What can hang from each mark:
Y: C H P
X: G
D: G
C: G Y
U: Y
G: C D R X

Each row was made from one small tree. The marks that hang from a mark follow it in brackets, in alphabetical order. Every link used is in the known rows. Write each row's tree.
Known rows:
Y(P): -2.438  3.639 -0.708  1.391  2.752 -0.513  4.130 -2.925  0.072  0.647 -2.224  1.856  0.356  1.761 -0.893 -2.150  2.950  0.194  0.519  0.368  2.231  5.216 -2.181
G(C(Y) R X): -2.926  4.167  1.445  2.485  2.359  2.561  2.289 -0.199 -1.479 -2.867  0.913  6.571 -0.562  4.704 -0.559 -0.678  5.367  4.755  1.256  3.253  2.285  1.080 -1.029
X(G(C D R)):  0.806  1.680  2.607  4.484  2.813  3.386  1.580 -0.494  0.552 -2.336  1.303  4.900  1.987  6.916 -1.261 -0.577  4.773  4.354  0.868  2.410  1.636  1.847 -4.134
Y(C(G(R X))): -3.168  2.857  1.604  3.001  2.397  1.126  1.468 -2.512  1.386 -0.310 -1.279  4.910 -0.606  3.772  0.703 -1.678  3.599  2.129 -0.638  3.384  0.680  2.927 -0.871
X(G): -1.921  1.695  0.211  3.547  3.740  0.537  2.796 -2.182  1.000  1.166 -1.837  1.737 -1.227  2.488  0.145 -1.683  3.108  1.581  1.430  2.249  1.224  4.554 -5.275
G(C(Y)): -3.704  3.445 -0.482  1.680  3.096  2.004  3.414 -0.502 -1.061 -0.636  0.208  3.614  0.184  2.526 -0.956 -1.436  3.938  1.897  2.004  2.228  2.261  2.896 -1.208
C(G(X) Y(H P)): -3.680  4.397 -0.144 -1.612  1.962  0.881  4.724 -4.331 -1.702 -0.420 -1.184  2.447 -1.587  1.072 -1.551 -1.246  5.470  1.365  1.518  2.094  0.612  5.092 -1.061
U(Y(P)): -3.557  3.187 -1.542  0.260  2.673  0.587  3.971 -3.211  0.097  1.456 -2.405  1.168  0.648  1.775 -1.612 -2.175  3.949 -0.679  0.052  0.005  0.519  6.155 -2.053
D(G(C(Y(H)) R)): -3.333  3.543  0.810  2.429  2.283  2.869  3.375 -2.835 -2.319 -2.186 -1.232  4.486  0.042  3.692 -0.811 -1.614  4.577  2.952  1.995  1.798 -0.034  1.991 -0.381
C(Y(H)): -4.011  3.061 -1.189  0.747  3.199  1.735  5.108 -1.844 -1.062 -0.383 -1.927  1.722 -2.306  1.016 -0.660 -1.942  3.382  0.548  2.013  2.209 -0.284  4.592 -0.059
U(Y(C H P)): -3.113  3.984 -1.586  0.655  3.139  0.803  4.144 -4.051 -1.004  0.048 -4.511  1.305 -1.968  1.659 -3.740 -2.330  4.518 -1.069 -0.145 -1.425 -2.755  7.131  1.667
D(G(C)): -3.320  3.045  0.442  4.351  2.034  0.847  2.474 -2.293 -1.403  0.527 -2.002  2.617  1.656  3.460  0.597 -2.886  4.467  2.716  1.581  1.453  2.211  1.688 -3.385
D(G(C(Y) R X)): -3.320  4.237  2.052  3.300  2.071  2.727  1.706 -2.045 -2.544 -2.013 -0.445  6.095  0.737  4.990  0.463 -1.371  6.177  4.811  1.318  2.843  2.004  0.106 -2.492
Y(C(G(X)) H): -3.516  3.252  0.530  2.508  2.012  0.754  3.216 -2.695 -0.318 -0.037 -2.681  2.492 -2.858  2.208 -0.659 -2.068  4.592  2.115  0.666  2.673 -0.900  4.342  0.015
X(G(R)): -1.319  1.422  1.073  3.947  3.646  1.336  2.462 -2.014  1.839 -0.031 -1.290  3.464 -0.906  3.707  0.053 -1.169  2.770  2.232  0.668  2.846  0.950  3.809 -4.358
C(G(D R)): -2.234  0.980  1.105  2.165  2.183  2.834  2.615 -1.515  2.866 -0.184  1.223  3.154  3.398  4.809  1.701 -0.949  3.104  1.022  0.217  3.471  1.257  2.928 -2.897
D(G(C(Y))): -4.219  3.350 -0.005  2.448  2.785  1.706  2.905 -2.809 -2.153  0.414 -1.067  3.142  1.322  2.969  0.102 -2.226  4.944  2.084  2.014  1.763  2.113  1.796 -2.503
U(Y(H)): -4.164  2.152 -1.712  1.645  2.540  1.970  4.789 -2.033 -0.150  0.548 -2.768  0.405 -1.943  1.660 -0.956 -2.316  3.994  0.481  1.236  1.039 -2.160  5.818 -1.232
D(G): -4.026  2.460 -0.171  3.747  2.703  0.617  3.485 -2.955 -0.206  1.816 -3.240  1.359  0.526  2.361  1.929 -3.181  3.616  1.166  1.161  1.729  1.586  2.767 -3.960
C(G Y(H P)): -3.821  3.607 -1.172 -2.284  2.533  0.762  5.006 -4.614 -0.429  0.330 -1.127  1.430 -0.636  0.451 -1.807 -1.189  3.764 -0.806  1.606  1.523  0.265  6.303 -0.508

Write each row's tree:
-0.691  3.401  2.547  4.709  1.373  3.218  1.680  0.775 -0.746 -3.691  1.197  6.211  1.718  7.138 -0.556 -0.918  5.729  6.114  0.649  2.845  2.453  0.331 -2.359
G(C D R X)
-3.285  3.476 -1.785  0.173  2.310  0.900  5.183 -3.749 -0.858  0.225 -3.214  0.470 -1.134  1.291 -2.776 -2.146  4.268 -0.132  0.674 -0.407 -1.422  7.182 -0.752
U(Y(H P))
-2.734  2.121  0.498  2.347  2.663  1.314  3.141 -3.238  1.658 -0.337 -2.134  3.178 -1.259  2.492 -0.480 -1.469  2.279  0.469  0.077  2.251 -1.286  4.733  1.286
Y(C(G(R)) H)
-1.577  4.900  0.279  0.078  2.174  2.071  4.256 -2.408 -1.893 -3.247 -0.467  5.056 -0.355  3.146 -3.787 -0.592  3.851  2.048  1.317  0.631  0.766  4.242  1.611
G(C(Y(H P)) R)
-2.023  3.856  1.778  4.602  1.369  1.985  2.016  0.146 -0.696 -2.821  0.111  6.085 -0.332  5.139 -0.302 -1.237  4.736  5.662  0.865  2.759  2.505  1.283 -2.084
G(C R X)
-1.793  4.227 -0.846  1.695  3.242 -0.319  4.360 -3.722 -1.052 -0.403 -4.306  2.074 -2.178  1.532 -2.987 -2.318  3.552 -0.214  0.137 -0.676 -0.675  6.158  1.664
Y(C H P)
-2.194  1.976  1.858  2.547  1.373  2.845  2.202 -1.081  1.578 -1.018  0.996  4.548  2.119  5.551  1.768 -0.878  4.589  3.518  0.124  4.164  1.581  1.862 -3.732
C(G(D R X))
-2.421  3.687  1.125  2.468  2.080  3.498  2.606  0.399 -2.254 -2.449  1.458  5.065  1.168  5.454 -0.865 -0.857  6.700  4.560  1.719  3.182  2.321  0.924 -2.272
G(C(Y) D X)
-1.576  3.429  0.252  0.508  2.155  0.444  3.525 -4.906  0.952 -0.472 -2.428  3.168 -0.113  2.206 -2.147 -1.228  3.153 -0.454 -0.592  0.364 -1.154  5.957  2.016
Y(C(G(R)) H P)
-4.697  1.786 -1.406  0.703  2.718  1.794  3.591 -3.262  1.090  1.639 -3.005  0.679 -1.950  1.665 -1.229 -2.050  4.394 -1.323  0.366  1.334 -3.261  6.534  0.343
U(Y(C(G) H))
-4.055  1.795 -0.365  1.241  2.514  2.396  3.015 -3.467  1.840  0.299 -2.070  2.580 -1.321  2.722 -1.190 -1.625  3.576 -0.620 -0.496  1.643 -3.486  5.800  0.935
U(Y(C(G(R)) H))
-0.780  2.520  1.423  3.881  1.978  3.209  2.559  0.474  0.419 -2.630  1.197  4.882  3.079  6.295 -0.405 -0.931  4.113  3.568  0.697  2.155  1.959  1.373 -1.951
G(C D R)
-0.381  2.008  1.993  2.677  3.953  4.101  1.721 -0.784  0.152 -2.698  1.964  5.680  2.044  6.267 -1.482 -0.008  5.477  3.673  1.386  3.001  1.316  1.599 -3.316
X(G(C(Y) D R))
-2.375  4.990 -0.710 -0.115  2.360  1.456  5.010 -2.760 -2.892 -2.276 -1.234  3.201 -0.794  2.030 -3.795 -1.216  4.645  1.529  1.877  0.074  1.023  5.047  0.938
G(C(Y(H P)))
-3.108  2.231  1.682  0.561  2.247  3.810  2.284 -1.502  0.781 -1.151  1.881  4.624  2.099  5.170  1.146 -0.492  5.203  2.789  0.703  4.718  1.514  1.730 -2.378
C(G(D R X) Y)
-1.982  2.915  0.618  2.053  3.495  2.160  3.675 -2.013 -1.818 -1.322 -0.827  3.118 -2.528  2.744 -2.856 -0.901  5.212  3.202  2.795  1.881  0.191  4.223 -2.212
X(G(C(Y(H))))
-4.959  2.898  0.197  0.434  2.540  1.596  3.079 -2.121  0.120  0.858  0.070  2.906 -0.547  2.119  1.203 -1.188  4.385  1.782  1.390  4.268  1.828  3.505 -2.873
C(G(X) Y)
-1.258  3.058  0.149  0.398  2.337  1.169  3.656 -4.056  0.359 -0.417 -1.892  1.597  1.114  3.024 -2.401 -1.620  4.308 -0.368 -0.028  0.175 -0.797  5.811  0.622
Y(C(G(D)) H P)
-3.268  4.017  1.600  5.256  1.406  0.920  1.874 -1.837 -2.517 -0.522 -2.022  3.919  0.600  4.447  0.700 -2.857  6.140  5.054  1.531  2.053  2.614  0.971 -4.271
D(G(C X))
-2.435  2.875  1.441  4.947  1.979  1.713  2.218 -2.170 -0.613 -0.838 -1.139  4.646  1.905  4.629  0.717 -2.095  4.031  3.259  0.703  1.660  2.216  1.321 -2.896
D(G(C R))
-2.672  3.929  2.636  5.479  1.307  1.777  1.689 -1.729 -1.750 -1.722 -1.185  5.875  0.909  5.419  0.709 -2.032  5.818  5.651  0.853  2.440  2.286  0.105 -3.234
D(G(C R X))
-4.162  2.403 -1.609  2.407  3.390  1.638  3.770 -2.406 -0.512  0.460 -4.057  1.286 -2.646  2.010 -2.007 -2.523  4.028 -0.552  0.348  0.242 -3.201  5.807  0.941
U(Y(C H))
-3.952  4.399  0.731  2.682  1.660  2.105  3.359 -2.484 -4.045 -1.829 -2.166  3.896 -1.302  3.512 -0.858 -2.109  7.088  4.941  2.435  2.050  0.367  1.466 -1.307
D(G(C(Y(H)) X))
-2.443  3.626 -0.635  0.500  2.596 -0.306  4.117 -4.774  0.159  0.801 -3.291  1.441 -1.250  1.126 -2.406 -2.023  3.230 -1.060  0.150  0.152 -0.908  6.727  0.929
Y(C(G) H P)
-4.433  1.951 -0.090  0.216  3.032  2.289  3.053 -2.551  2.205  0.768  0.898  3.456  0.855  2.198  1.121 -0.997  2.446 -0.047  0.825  3.813  1.515  3.755 -1.812
C(G(R) Y)
-1.600  3.236  1.655  4.287  1.375  2.449  2.325  0.787 -1.587 -2.476  0.275  4.238  1.322  5.752 -0.453 -1.658  6.100  5.577  1.251  2.546  2.600  1.007 -3.211
G(C D X)
-3.184  2.363  1.429  2.533  1.504  1.321  2.257 -1.917  1.629 -0.193 -0.016  4.263  0.240  3.532  1.624 -1.384  3.780  2.886  0.407  4.122  1.668  2.990 -3.128
C(G(R X))
-1.386  2.603  1.801  4.067  2.062  2.594  2.395  0.212  0.314 -2.260 -0.018  4.688  1.110  6.162  0.812 -1.383  4.860  4.261  0.222  3.394  1.854  1.301 -2.779
G(D R X)
